Known rows, with every step that occurs:
bolumo, rilu, voka, raso, botepu, bizopi: [ 0.94 -3.51  1.60 -2.16 -0.15 -1.09  1.44 -0.93 -0.51  0.99  0.78  2.18
 -0.90  0.26  0.03 -0.80 -3.60 -2.84  0.26 -2.82 -0.03  2.00  0.97  1.00
  0.36 -1.22 -1.90]
demizo, rilu, voka, raso: [-2.94 -0.21  2.06 -3.39 -0.73 -1.21 -2.00 -0.18 -0.21  1.26  3.70 -0.05
  1.92  0.18  3.42 -0.71 -4.36  0.00  2.30 -0.15  0.56  2.16  0.77  2.32
  1.44  0.87 -2.48]
demizo, rilu, voka, raso, botepu, bizopi: [-0.41 -2.97  1.81 -2.07  0.45 -2.28  1.14 -1.04 -0.67  1.21  2.38  1.41
  0.09  0.08  1.98 -0.83 -3.75 -1.29  0.25 -2.38 -0.48  2.68  0.02  0.01
  1.79 -0.72 -2.69]
raso, botepu, bizopi: [ 2.67 -2.71 -0.09  1.35  1.12 -1.00  3.02 -1.07 -0.47 -0.05 -1.31  1.47
 -1.83 -0.34 -1.35 -0.10  0.57 -1.12 -2.08 -2.16 -0.97  0.47 -0.54 -2.40
  0.38 -1.59 -0.22]
demizo, bizopi, botepu, raso, voka: [ 3.28 -2.21 -1.28  4.11  3.31 -1.43 -0.01  0.02  0.50  1.39  0.06 -0.81
 -0.60 -0.46  0.42  2.87 -1.79 -0.46  1.90 -1.18 -1.49  0.43 -1.26 -0.90
  3.82 -0.49 -1.45]
dutap, bolumo, rilu, demizo, bizopi: [-5.20  1.08  0.37  2.84 -2.95  2.14  0.19 -0.80 -2.01 -0.84 -1.27 -1.95
 -0.40  0.06 -1.20 -1.79 -1.04 -0.37 -0.27  1.03 -0.91 -2.31  0.67  1.60
 -0.95  0.37  2.07]
zipi, rilu, demizo, bizopi, botepu: [-1.95 -1.31  0.27  4.24  1.42  0.68  3.51 -1.32 -1.72 -0.60 -0.50 -0.39
  0.64  0.40 -0.87 -0.75 -0.31 -0.15  0.10 -4.65 -0.54  1.21  0.38 -1.91
 -0.24 -0.79  0.51]
voka, rilu, zipi, raso: [ 0.28 -0.65  2.93 -4.34  0.09 -1.42 -1.14  0.87 -1.09  0.50  2.93  1.46
  0.39  2.33  2.18 -0.55 -1.78 -0.13  0.51 -5.09  2.18  1.89 -0.76 -0.59
  0.74 -0.53 -1.84]
demizo, bizopi, botepu, raso, voka, rilu: [ 2.01 -1.47  0.77  2.71  2.99 -2.40  0.27  0.19 -0.52  1.23  0.76  0.55
  0.26  0.82  0.45  3.20 -2.00 -0.96  1.82 -2.26 -1.71  0.80 -1.78 -2.31
  3.65  0.01 -1.43]
demizo, rilu, zipi: [-3.60  0.26  0.61 -2.94  0.11  0.17 -1.75  0.10 -0.76  0.38  3.26 -0.58
  0.85  0.98  1.95 -1.32 -0.97  2.06  1.91 -1.32  0.90 -0.02 -0.38  1.14
 -0.62  0.36 -1.58]
demizo, rilu, zipi, raso, botepu: [ 0.65 -2.21  0.29 -3.32 -0.02 -1.64 -0.74 -0.40 -0.81  0.94  2.43  0.69
 -0.43  1.92  2.37 -1.54 -1.74  0.97  0.75 -2.82  1.82  2.23 -0.25  1.25
  1.96 -0.67 -3.55]
bolumo, dutap: [-1.06  1.59 -0.63 -1.20 -0.01  1.28 -1.09  0.51 -0.33  0.04 -0.53 -0.55
 -0.51  0.68 -1.77  0.11 -0.39  1.22 -0.46  1.19  0.11 -1.14  0.65  0.34
 -1.65  0.55  0.08]
demizo, bizopi, botepu, raso, zipi, rilu: [ 1.83 -1.70 -0.74  2.30  3.44 -1.26  2.24  0.45  0.74  0.01  0.08  0.99
  0.32  1.21  0.44  0.57 -1.80  0.48  1.83 -4.64 -1.34  0.28 -2.71 -1.24
  2.93 -0.72 -2.07]
bizopi, botepu, raso, voka, rilu, bolumo: [-0.13 -0.70  0.94 -1.11  1.42 -2.38 -1.04  1.09  0.21  0.24  1.88  2.03
  1.91  1.83 -0.74 -0.10 -3.40  0.08  2.55 -1.05 -0.83  2.22 -0.54 -0.80
  2.48  0.23 -1.94]
botepu, bizopi: [ 0.43 -1.13  0.24  1.32  1.30 -0.35  1.59 -0.48 -0.16 -0.41 -0.24  0.50
 -1.12 -0.77 -0.97  0.06  0.35 -0.09 -0.78 -1.65 -0.79 -0.11 -0.55 -2.48
 -0.17 -0.89  0.99]
botepu, raso, voka, rilu, demizo, bizopi: [-0.70  0.35  2.03 -0.59 -0.58 -1.70 -0.64  0.90 -1.19  0.48  0.87  0.62
 -0.43  1.34  0.66  1.48 -3.12 -1.66  0.00 -2.45 -0.57  1.21 -1.95 -1.63
  3.55 -0.25  0.96]
rilu, voka, raso: [ 0.11 -0.90  2.24 -3.35 -0.70 -0.81 -0.98  0.33  0.14  1.52  2.34  0.47
  1.09 -0.24  2.58  0.17 -3.88 -1.66  0.84 -1.62  0.96  2.44  0.70  1.79
  1.36 -0.17 -1.92]
dutap, bolumo, rilu, demizo, bizopi, botepu, raso, voka: [-0.97 -0.77 -1.24  4.37 -0.76  0.26 -1.16 -0.37 -0.44 -0.10 -0.82 -1.79
 -0.34  0.75 -0.78  0.27 -3.29 -0.34  1.92  1.15 -1.99 -0.44  0.45  1.03
  2.12  0.55  0.82]
demizo, rilu, zipi, raso, botepu, bizopi: [ 1.19 -3.34  0.61 -2.03  1.16 -2.00  0.70 -0.78 -0.93  0.49  2.25  1.12
 -1.49  1.13  1.49 -1.64 -1.41  0.87 -0.13 -4.67  1.06  1.85 -0.88 -1.15
  1.62 -1.51 -2.39]
botepu, raso, voka, rilu, bolumo: [-1.37  1.19  2.10 -3.95 -0.90 -2.66 -1.89  1.87  0.24  0.10  2.21  2.52
  1.41  1.83 -0.97 -1.19 -4.35  0.00  1.85 -0.18 -0.18  1.28 -1.46  0.20
  2.44  0.36 -0.82]
voka, raso, botepu: [ 3.43 -2.27  0.68 -1.25  0.67 -1.43  0.45 -0.39  0.66  1.05 -0.10  1.63
 -0.66  0.28  1.15  0.73 -1.85 -1.76 -1.59 -1.50  0.20  1.87 -0.41  0.93
  2.28 -0.42 -2.19]
demizo, bizopi, botepu, raso, zipi, rilu, bolumo, dutap: [-2.13  0.38 -0.98 -0.23  2.95  0.36  1.11  1.68 -0.18 -0.22  0.51  1.22
  0.75  1.60 -2.83 -1.95 -3.15  2.18  1.97 -3.24 -0.60 -0.76 -2.08  0.08
  1.07 -0.70 -2.60]
raso, zipi: [ 0.75 -0.48  0.10 -1.98  0.62 -0.78  0.86  0.60  0.58 -0.36 -0.09  1.81
 -0.19  0.36  1.58 -0.15 -0.52 -0.47 -0.26 -1.03  0.09  0.65 -2.02  1.05
  1.22 -0.20 -1.39]

Rows:
[-3.96  2.30 -0.30 -2.36 -0.60  1.55 -1.01  1.10 -1.01 -0.22  0.40  0.27
  0.45  0.50 -3.44 -2.54 -1.29  1.85  0.09  1.46  0.46 -0.76  0.69  1.17
 -1.85  0.17 -0.61]  rilu, bolumo, dutap
[ 2.94 -3.46  2.06 -1.65  0.38 -1.79  2.06 -0.78 -0.33  1.37  0.82  1.92
 -0.79 -0.52  1.24  0.21 -3.33 -2.87 -1.14 -3.95  0.11  2.86  0.00 -0.53
  1.77 -1.76 -2.17]  rilu, voka, raso, botepu, bizopi
[-4.24  1.20  1.29 -1.94 -1.07 -0.54  1.29  0.45 -0.29 -0.86  1.40  2.10
  1.98  1.02 -2.63 -4.27 -2.22  1.43  1.47 -1.79  0.59 -0.01 -0.01  0.84
 -1.33  0.08 -0.47]  zipi, rilu, bolumo
[-0.87 -1.50  1.97  2.70  1.56 -1.20  2.53 -0.86 -2.37  0.36 -0.17  0.97
  0.36  0.49  0.60  1.81 -0.99 -2.24 -0.17 -3.06 -0.81  2.27 -0.63 -1.90
  1.67  0.00 -0.38]  raso, voka, rilu, demizo, bizopi, botepu
[-1.47 -0.21  2.20 -4.26 -1.46 -1.74  1.96  0.77 -0.11 -0.18  1.15  3.01
  1.98  1.53  1.45 -2.57 -3.46 -0.76  2.10 -3.54  1.14  1.66 -0.95  1.92
 -0.12 -0.03 -1.98]  raso, zipi, rilu, voka
[-2.11 -0.76 -1.66  5.31 -0.73  2.06 -0.91 -0.62 -0.95 -0.55 -1.10 -3.33
 -0.19  0.60 -0.90 -0.06 -1.74  0.32  1.15  0.54 -1.95 -1.19  0.87 -0.21
  1.17 -0.22  1.29]  dutap, bolumo, rilu, demizo, bizopi, botepu, raso
[ 2.31 -3.99  0.46 -1.91  0.74 -0.85  1.16 -0.62 -0.79  0.19  0.81  1.99
 -2.54  1.48 -0.51 -1.67 -1.38 -0.59 -0.06 -5.28  1.36  1.24  0.00 -0.09
 -0.07 -1.90 -1.73]  bolumo, rilu, zipi, raso, botepu, bizopi
[-6.98  2.91 -0.40 -2.84 -0.67  1.09 -1.92  0.80 -1.29 -0.46  1.83 -0.15
  1.40  0.81 -2.56 -3.32 -1.80  3.51  1.29  2.75  0.02 -1.13  0.82  1.90
 -1.70  1.06 -1.03]  demizo, rilu, bolumo, dutap
[-3.27  0.03 -0.27 -1.07 -2.13  1.73 -0.55 -0.29 -0.94 -1.20 -0.18  0.01
 -0.47  1.17 -0.87 -1.55 -0.76 -0.35 -0.11  0.07  0.41  0.77  1.43  1.25
 -1.50  0.07  1.74]  bolumo, rilu, demizo
[-0.24  0.25  0.89 -2.56  0.08 -1.57  1.88  0.71  0.83 -0.98  0.39  3.29
  0.92  1.66  0.35 -2.02 -1.71  0.19  0.83 -2.87  0.36  0.47 -2.02  1.09
  0.09  0.29 -1.06]  raso, zipi, rilu
[ 2.27 -2.00 -1.72  4.85  3.23  0.39  0.32 -0.17  0.06  1.04  0.05 -2.34
 -0.52 -0.49 -0.01  2.58 -0.17  0.24  1.11 -1.93 -1.53 -0.21 -0.77 -2.32
  2.94 -1.23 -1.00]  demizo, bizopi, botepu, raso
[ 1.44 -1.51 -0.95 -0.80  1.17 -0.82  0.93  0.81  1.19 -1.43  0.32  1.72
  0.75  2.94  1.37 -0.69 -2.96  0.36  0.77 -4.49 -0.23  3.16 -1.05 -1.02
  2.15 -0.65 -0.42]  bizopi, botepu, raso, zipi, rilu, demizo
[ 1.94 -0.21  2.72 -2.71 -0.08 -3.86 -0.64  0.60 -0.13  0.50  1.40  2.95
  0.16  1.71  1.65  0.42 -2.64 -1.23  0.67 -1.94  0.95  2.20 -0.80  0.16
  2.57  0.95 -1.16]  zipi, raso, voka, rilu
[-4.19  1.36  2.57 -2.78 -0.84 -0.56  0.63  0.72 -1.51 -0.41  1.49  2.01
  1.75  1.14 -1.51 -2.27 -1.14  0.07  0.43 -1.05  0.46  0.45 -0.41 -0.36
 -0.45  0.11 -0.69]  voka, rilu, bolumo
[ 1.49 -2.05  1.68  0.15  3.21 -1.80 -0.47  0.73 -0.89  1.72  2.40  0.38
  0.35  1.43  1.39  2.53 -2.64 -0.47  2.45 -4.97 -0.28  0.96 -2.23 -1.62
  2.88 -0.51 -2.72]  demizo, bizopi, botepu, raso, voka, rilu, zipi
[ 1.62 -1.28  0.69 -0.41  0.56 -1.93 -1.01  0.47 -0.14 -0.24  0.92  1.15
  0.73  2.46  1.10  1.90 -3.04 -1.24  0.78 -2.13 -0.68  3.61 -0.14 -2.04
  2.92  0.27  0.05]  bizopi, botepu, raso, voka, rilu, demizo
[-1.74  0.46  2.93 -3.84 -0.01 -0.28 -0.42  0.69 -1.34  0.27  2.38  1.13
  0.84  1.97  1.16 -0.46 -0.81 -0.08  0.67 -3.71  1.17  0.55 -1.02 -0.82
 -0.99 -0.17 -1.14]  voka, rilu, zipi
[-0.35  0.62  2.56 -2.21 -0.21 -2.75  0.10  0.26 -0.54  0.21  0.77  2.51
  0.84  1.30  0.47  0.68 -1.75 -1.29  0.82 -0.45 -0.07  0.91 -1.04 -0.01
  0.75  1.08 -0.55]  raso, voka, rilu
[ 0.36  0.07  1.27 -4.83 -1.51 -1.90 -0.08  1.70  1.17 -0.05  1.81  2.41
  1.65  2.39  1.58 -1.72 -4.86 -0.19  2.89 -3.51  0.66  1.78 -1.52  1.20
  1.97 -0.54 -1.65]  botepu, raso, zipi, rilu, voka
[-3.19  2.05  1.80 -6.44  0.51 -0.77 -0.11  1.95  0.75 -0.54  1.92  4.20
  1.11  1.99 -1.42 -3.82 -5.04  1.17  0.38 -2.43  1.21  0.65 -1.63  3.15
 -0.49  0.70 -2.58]  voka, raso, zipi, rilu, bolumo, dutap
[ 1.00 -1.80  2.83 -3.78 -1.17 -2.41  1.45 -0.32 -0.01  1.17  1.42  2.73
  1.48  1.60  0.97 -1.62 -4.71 -1.98  0.76 -3.93  1.07  2.97  0.52  1.80
  0.96 -0.33 -2.83]  zipi, rilu, voka, raso, botepu
[ 3.84 -2.36 -2.00  0.24  2.94 -0.77 -0.28  0.84  1.81  0.08  0.24  0.43
  0.00  1.04  1.99  1.56 -1.33  0.13  1.14 -1.72 -0.85  1.76 -1.77 -0.64
  3.20 -0.61 -2.16]  bizopi, botepu, raso, zipi
[ 2.00 -2.08 -1.11  3.69  1.88 -0.59  0.07 -0.03 -0.31  0.74 -0.20 -1.11
 -0.87  0.00  0.65  2.35 -2.37 -0.89  0.59 -1.97 -1.04  2.15 -0.65 -1.34
  3.71 -0.96 -0.01]  rilu, demizo, bizopi, botepu, raso, voka
[-0.29 -0.70  1.06 -4.07  0.05 -2.66 -2.67  0.38 -0.15  1.00  3.83  1.13
  0.16  1.36  3.15 -1.21 -3.55  1.37  2.64 -1.91  1.89  2.05 -0.79  2.64
  1.91  0.84 -2.59]  demizo, rilu, zipi, raso, voka
